What can hang from each mark
K_427: K_382
K_109: K_729 K_805
K_198: K_382
K_538: K_853
K_695: K_538
K_140: K_19 K_109
K_635: K_642
K_994: K_109 K_427
K_19: K_695
K_382: K_427
K_182: K_109 K_635
K_642: K_635
K_853: K_19 K_109 K_198

Each row was made from one small tree. The marks that hang from a mark follow it in brackets, in the order of their numbers. Every link used is in the known rows. Write each row's tree.
Known rows
K_635{K_642}: [-4.2  6.7  1.9  2.6 14.4  4.0  0.0  1.4 -0.9 10.6 -4.0 19.4  1.9  5.1
 -4.7 -4.7  8.9  5.9 -2.4 -3.6  4.9 12.6  4.5  5.3]
K_140{K_19{K_695} K_109{K_805}}: [-11.2  -5.2  -5.5   4.4 -17.9   0.9 -23.8   7.2 -10.0 -26.6  -2.6   4.3
  -3.2  26.3 -11.4   4.0  -5.4 -36.1   8.9   6.7 -15.6  21.8  -8.7  -1.9]
K_538{K_853{K_19 K_109{K_729} K_198}}: [ 15.0  -3.3 -34.5  34.2  -9.8 -24.1 -10.3  12.9 -22.6  34.9   3.2   6.4
   2.7 -15.0 -23.5  -2.3  11.4 -23.9  12.1  59.1 -15.5 -19.8  13.6  23.8]
K_853{K_19{K_695} K_109{K_729 K_805} K_198{K_382{K_427}}}: [-14.9 -18.5 -39.6  36.3 -22.2 -37.4 -29.5  22.7 -25.2  85.6  -6.6  -7.8
  -5.7   3.8 -37.0  10.7  28.2 -37.0  13.5   8.7 -18.7  -5.8  17.3  13.2]
K_109{K_729 K_805}: [-15.0 -34.0   7.4  11.6 -14.3  10.3  -0.5  -0.7 -13.3  24.5  -1.5   7.7
  -5.2  -4.1 -26.3   6.7   2.7  -3.1  10.6  31.7 -12.7   1.3  -3.2  -8.2]
K_695{K_538{K_853{K_19 K_109{K_805} K_198{K_382{K_427}}}}}: [ -8.1   7.4 -29.2  44.8  19.6 -23.5 -15.2  28.1  -1.8  33.0  -9.9  -5.8
  -1.4  -0.3 -19.2  19.8   9.4 -21.3   8.0  33.3  -9.1 -16.6  21.0  12.5]
K_198{K_382{K_427}}: [-27.8   1.1  -5.7  -3.5   4.2  -4.2 -10.0   4.9   2.2  30.7  -9.8  -4.3
  -1.2   3.7  -9.3  18.7  -8.3  -7.3  -5.6 -23.1  16.5  -0.9   9.5   4.0]
K_695{K_538{K_853{K_19 K_198{K_382{K_427}}}}}: [-22.7  21.7 -40.5  23.0  20.3 -17.4 -14.3  24.6   3.8  24.9  -8.2  -9.6
   0.9  -3.3  -7.0  27.5   7.5 -18.7   1.7  16.3  -8.4 -13.2  13.8  12.7]
K_642{K_635}: [-10.3   8.5  -7.1  -2.1  -6.6   8.4  -5.4   2.5  -1.9   6.5  -7.1 -13.1
  -0.4  -8.0   1.7  -6.9  -2.0   1.9  -3.3 -12.4 -12.2   2.7  -7.2 -16.7]
K_140{K_19{K_695{K_538}} K_109{K_729 K_805}}: [-28.6  -3.9 -12.5   7.4 -12.5   9.9 -27.8  13.2  -5.4 -13.0  -1.5  -6.4
  -7.0  27.1 -18.5  20.2  -7.5 -33.1  10.4  24.5 -20.1  24.8  -5.4  -8.6]
K_853{K_109{K_729 K_805}}: [  8.4 -28.9  10.3  24.9 -11.5  -1.5  -3.3   1.2 -13.4  31.0  -0.5   5.8
  -4.6  -0.3 -28.6  -2.9   0.4  -3.9  10.1  37.5  -1.9  -3.0   9.4  -0.7]
K_994{K_109}: [ -5.2   5.2  11.4  -0.2  -6.8  -8.2  -1.8   8.4   6.1  10.8   2.2   5.3
   3.5   5.9  -2.5 -12.7 -11.3  16.3  -1.1   0.2   1.4  -8.1   7.0  -7.0]
K_853{K_19{K_695{K_538}} K_109{K_729 K_805} K_198}: [  3.3  -6.6 -37.7  44.4  -8.2 -31.7 -22.2  26.4 -14.7  52.9   1.1 -15.5
  -6.4   4.7 -22.1   4.2  34.8 -27.0  16.6  28.7 -36.9  -2.6  12.5   3.8]
K_140{K_109}: [ -6.0   7.7  -4.4  -2.1  -2.7   4.5  -8.8   6.0  -1.6 -16.5  -1.8  10.2
  -0.5  11.5  -7.4   4.4 -22.7  -8.9  -4.2   7.7   5.7   9.0  -2.4   3.5]
K_19{K_695{K_538{K_853{K_109 K_198{K_382{K_427}}}}}}: [-15.7  15.8 -35.9   8.6  28.0 -22.1 -22.9  16.3   6.2  32.1  -3.4 -18.6
  -0.1  13.2  -5.7  25.7   3.2  -7.5  -1.1 -11.5  -8.6  -1.6  30.1  19.2]
K_182{K_109{K_729}}: [  8.8  -5.7   4.1   8.9 -10.9   0.6  -2.6 -14.7  -6.4  19.7  -0.1   7.2
  -2.6   6.5 -11.6   8.0  -7.5   0.2   2.6   6.9  19.8   2.9   7.7   3.5]
K_19{K_695{K_538}}: [-15.3  14.0 -17.2  -3.6  17.0  -3.3 -11.4   7.8  12.8  -2.4   2.8 -23.5
  -2.0  16.6  11.7   9.6  12.1   3.0  -0.4 -29.0 -10.5   9.0   9.3  -3.1]
K_994{K_109{K_805} K_427{K_382}}: [-28.1 -12.2  18.9  -0.1  -0.7 -16.9   4.8  22.1  17.6  38.7   0.9  14.9
  10.7   0.8 -12.7  -4.9  12.8  31.6   2.7 -12.8  -7.1 -13.5  10.7 -31.6]
K_538{K_853{K_19 K_109{K_805} K_198{K_382}}}: [  7.3  -9.3 -24.9  42.7  -1.0 -31.1 -13.6  23.7 -19.3  33.4  -4.7   5.8
  -0.7 -10.8 -19.8  -4.9   9.0 -29.0  14.6  41.4  -3.1 -25.4  20.0  28.5]
K_427{K_382}: [-14.7  -3.9   1.1 -14.0   4.1  -9.9  -1.5   8.8  11.4   6.0   4.8   5.3
   2.5  -6.8   1.7   1.0   7.4  15.6  -0.4 -24.2  11.8  -4.4  10.8 -10.5]
K_19{K_695}: [ -7.0  -0.1 -12.0 -10.2  -0.7  -6.1  -9.3  -1.1  -0.9   2.7   3.9 -12.4
  -0.5  11.6   5.7  -0.6  13.1  -1.7   1.0 -28.7  -9.2   6.6   6.0   2.4]
K_853{K_19 K_198}: [  6.6   9.6 -32.7  23.6 -13.3 -27.2  -7.7  17.7 -12.9  24.7  -1.1   0.8
   0.2  -9.3  -3.3  -2.5  22.2 -25.2   7.2  17.9 -24.8  -7.9  -6.2   4.0]
K_182{K_109{K_729 K_805} K_635{K_642}}: [ 13.3  -3.6  13.2  36.7  -2.7  16.4  -4.8 -23.7 -10.0  32.8  -5.4  26.3
  -1.3  11.3 -28.2   7.1   2.0  -0.6   6.3 -11.2  14.2  13.7  10.8  -9.9]
K_198{K_382}: [-18.5  -0.9  -4.1  -2.3   2.7  -4.7  -9.7   8.8   0.3  17.1  -4.1  -6.3
  -2.8  -0.7   0.3   4.1  -9.1  -4.7  -1.4 -18.6  24.4  -5.1  10.8  12.7]

Write each row's tree
[ -1.4  -5.8 -26.4  25.2  -1.1 -11.3 -22.3  13.4 -11.4  13.9   1.6 -10.1
  -3.0   9.4 -16.2  16.6  11.7 -29.4  17.1  41.9 -35.4   5.3   9.3   6.2] => K_140{K_19{K_695{K_538{K_853{K_109{K_729 K_805} K_198}}}}}
[-10.8  22.2 -27.6  12.9   4.1 -14.5 -15.1  16.0   5.9  -1.9   2.1 -25.8
  -1.4  11.4  10.2  -0.9  30.3 -15.5   3.5 -23.1  -9.4   0.5   6.2   1.7] => K_853{K_19{K_695{K_538}}}
[ 14.9   5.8 -24.1  21.0   0.9 -20.5 -12.8   6.1  -9.0  -2.0   4.9  -7.9
   4.6   3.4  -3.9 -15.8  19.1 -18.0   7.9   8.0  -0.8 -14.8  20.6  23.3] => K_538{K_853{K_19{K_695} K_109}}
[  2.9  11.3 -27.8  26.3  -3.4 -17.8 -21.7  15.8  -3.5  27.7   4.9 -24.5
  -3.2  10.9  -8.3  -3.6  26.2 -18.1   7.2   0.5  -2.3  -2.2  16.6   9.4] => K_853{K_19{K_695{K_538}} K_109{K_729}}
[-23.6   5.1 -40.2   8.4  20.6 -17.1 -24.6  15.2  -0.3  48.7  -2.2 -18.0
  -1.8   9.8 -16.7  29.9   2.7  -7.5   1.6   1.4  -9.3  -0.5  29.2  19.1] => K_19{K_695{K_538{K_853{K_109{K_729} K_198{K_382{K_427}}}}}}
[ -3.7   4.7 -27.6   6.6  -0.7 -10.6  -9.5   4.2  -8.2 -11.9   4.1  -7.7
   4.6   0.2   0.2  -7.1  22.0 -17.0   7.4   0.3  -7.0 -10.9   8.8  15.7] => K_538{K_853{K_19{K_695}}}
[-10.3   6.6 -40.2  42.2   4.8 -41.3 -29.2  32.2  -6.6  58.5  -9.9 -19.3
  -6.0  12.7 -17.9  14.4  29.2 -31.7   8.9  -8.5 -18.4  -4.8  21.5   8.3] => K_853{K_19{K_695{K_538}} K_109{K_805} K_198{K_382{K_427}}}
[-16.3  20.8 -40.1  23.6  19.7 -18.3 -12.8  28.5   2.8  14.9  -3.6 -11.4
  -1.0  -7.6   1.0  14.6   7.0 -17.3   5.4  21.6  -2.7 -17.1  14.9  20.0] => K_695{K_538{K_853{K_19 K_198{K_382}}}}
[ -8.4  13.0 -15.3  -6.3 -16.1  -1.4 -26.4   5.4  -6.1 -29.6   0.7  -1.1
  -0.3  25.2  -0.9   5.8 -10.1 -34.4   2.8  -4.7  -6.5  21.7  -7.1   4.4] => K_140{K_19{K_695} K_109}
[ -5.4  -9.3 -37.8  33.4   1.3 -35.1 -21.9  19.9 -18.7  44.1  -6.4  -2.8
   1.0   1.7 -24.1   7.6  20.2 -31.1  12.1  13.5 -16.1 -15.9  23.5  24.4] => K_538{K_853{K_19{K_695} K_109{K_805} K_198{K_382{K_427}}}}
[ 13.0 -11.1 -15.2  30.1  -1.4 -16.8 -11.3   7.8 -13.1  -1.4   2.1  -2.5
   1.8   3.8 -13.5 -15.3  23.3 -19.2  14.1  20.1  -8.6 -15.0  17.8  18.1] => K_538{K_853{K_19{K_695} K_109{K_805}}}
[-12.8  12.8 -34.6   0.5  22.2 -11.7 -12.3  12.8   5.5   3.1   3.3 -16.4
   0.6   8.0   5.5  17.6  10.6  -1.4   3.7  -1.8 -28.3   1.5  14.7   7.3] => K_19{K_695{K_538{K_853{K_198}}}}
[-29.9  -7.3 -17.0   8.1  -5.8  13.1 -25.8  11.2  -6.4 -22.6  -0.6  -1.9
  -4.0  22.9 -20.9  22.5 -11.0 -32.1  12.7  38.0 -20.2  17.6  -1.1   0.2] => K_140{K_19{K_695{K_538{K_853}}} K_109{K_729 K_805}}
[-25.5  12.8 -27.2  -3.3  -3.3  10.6 -28.1   9.0  -2.4 -23.7   2.5  -7.0
  -1.2  22.2 -10.7  22.2 -15.9 -30.3   5.6  25.7  -9.6  18.5   2.4   8.9] => K_140{K_19{K_695{K_538{K_853}}} K_109{K_729}}
[ -2.3   6.0 -29.0  46.7  18.5 -24.9 -13.6  31.4  -1.9  22.2  -5.5  -7.8
  -3.0  -3.5 -11.5   8.7   9.0 -19.6  11.2  36.4  -3.6 -20.2  22.3  21.1] => K_695{K_538{K_853{K_19 K_109{K_805} K_198{K_382}}}}
[ 12.1  23.5 -24.2  29.2   5.2 -24.6 -18.7  17.0   3.1   8.3   2.4 -25.5
  -1.4  14.9   4.8  -9.2  28.7 -17.7   4.3 -15.2  -1.9  -3.9  17.5  10.9] => K_853{K_19{K_695{K_538}} K_109}
[ -9.8 -11.5 -13.3  15.4  16.4   0.3 -12.5   7.0   1.0  10.6   3.7 -14.4
  -2.9  12.5 -15.0   9.9   8.9   0.8   9.8  16.8 -12.8  -0.2  22.4   8.1] => K_19{K_695{K_538{K_853{K_109{K_729 K_805}}}}}
[ -1.6  -7.5 -18.7  37.8  -6.9 -15.8 -18.5  17.0  -7.6  29.6   1.3 -19.8
  -5.8  11.5 -18.8  -3.5  31.3 -20.5  14.4  15.1 -12.6  -1.8  14.5   2.1] => K_853{K_19{K_695{K_538}} K_109{K_729 K_805}}
[ -2.6 -10.4  -3.5  26.5  20.6   6.1  -3.3   8.9   2.1   7.4  -0.2  -2.4
  -2.6   1.5 -20.6  12.2  -4.7   3.6   8.6  48.9  -3.1  -8.1  18.8   6.9] => K_695{K_538{K_853{K_109{K_729 K_805}}}}
[-20.4 -11.1 -32.1  17.5  16.5 -14.9 -21.4  20.4  -4.4  39.9   0.1 -15.6
  -5.5   7.7 -16.8  18.3   5.3  -8.9  10.2  14.7 -11.8  -4.4  28.6  18.5] => K_19{K_695{K_538{K_853{K_109{K_729 K_805} K_198{K_382}}}}}
[ 10.5   7.2 -24.0  47.0  16.4 -20.8  -7.5  25.4  -3.8   9.2  -2.5  -2.6
  -0.9  -3.5 -12.6   5.3  15.4 -16.1  12.5  50.3 -22.7 -16.6  14.9  10.3] => K_695{K_538{K_853{K_19 K_109{K_805} K_198}}}
[ 13.5   6.1 -35.2  45.7   0.0 -37.8 -19.2  28.3  -8.0  32.9  -0.6 -14.9
  -4.4   9.6  -8.4  -1.5  36.9 -25.6  14.3  11.9 -35.2  -4.0  12.9   3.1] => K_853{K_19{K_695{K_538}} K_109{K_805} K_198}
[ -3.5  21.1 -36.5  25.8  16.8 -14.6  -6.4  21.8   1.5   0.8  -0.6  -6.6
   1.4  -7.1   0.3  10.8  14.2 -14.4   6.9  32.9 -21.2 -13.2   6.1  10.4] => K_695{K_538{K_853{K_19 K_198}}}
[  8.1   4.4 -13.8  39.8   2.8 -21.9 -15.8  19.0  -0.4   8.5  -0.3 -19.9
  -4.1  16.3  -5.2  -8.1  32.6 -19.2  11.4  -1.7 -10.6  -3.7  14.9   3.0] => K_853{K_19{K_695{K_538}} K_109{K_805}}
[ -6.5   3.6 -22.0   4.6  17.5  -1.9 -14.4   5.5   2.9   8.8   5.6 -19.4
  -0.5  11.2  -6.7  10.9   4.2   1.6   4.2   7.4  -5.6  -0.1  24.2  14.2] => K_19{K_695{K_538{K_853{K_109{K_729}}}}}
[-10.1  12.1 -52.6  31.1  -4.0 -39.1 -31.4  32.0 -10.5  65.9   0.1 -25.7
  -6.3   3.8 -11.3   7.7  23.9 -30.9   8.6  -1.2  -2.4  -7.0  24.3  22.3] => K_853{K_19{K_695{K_538}} K_109{K_729} K_198{K_382}}
[  7.1 -20.2 -35.2  35.9 -13.1 -26.3 -16.1  14.1 -27.1  38.5   3.2   2.0
  -0.2  -5.5 -28.9  -3.0  25.7 -26.6  19.2  47.3 -32.7 -13.8  16.5  19.3] => K_538{K_853{K_19{K_695} K_109{K_729 K_805} K_198}}
[  8.6 -21.8  -8.2  38.3 -10.5  -6.7  -5.6   6.3 -19.1  14.1   0.7   7.3
   0.7  -9.3 -29.8  -9.0  11.5 -18.5  16.3  57.1  -2.9 -19.9  13.6  15.9] => K_538{K_853{K_19 K_109{K_729 K_805}}}
[ -7.1 -19.4 -39.6  33.5 -10.6 -29.3 -23.9  21.0 -26.0  51.4   0.0  -4.3
  -2.6  -5.5 -28.6   0.3  18.0 -30.6  18.0  32.7 -12.1 -17.6  24.1  28.7] => K_538{K_853{K_19{K_695} K_109{K_729 K_805} K_198{K_382}}}
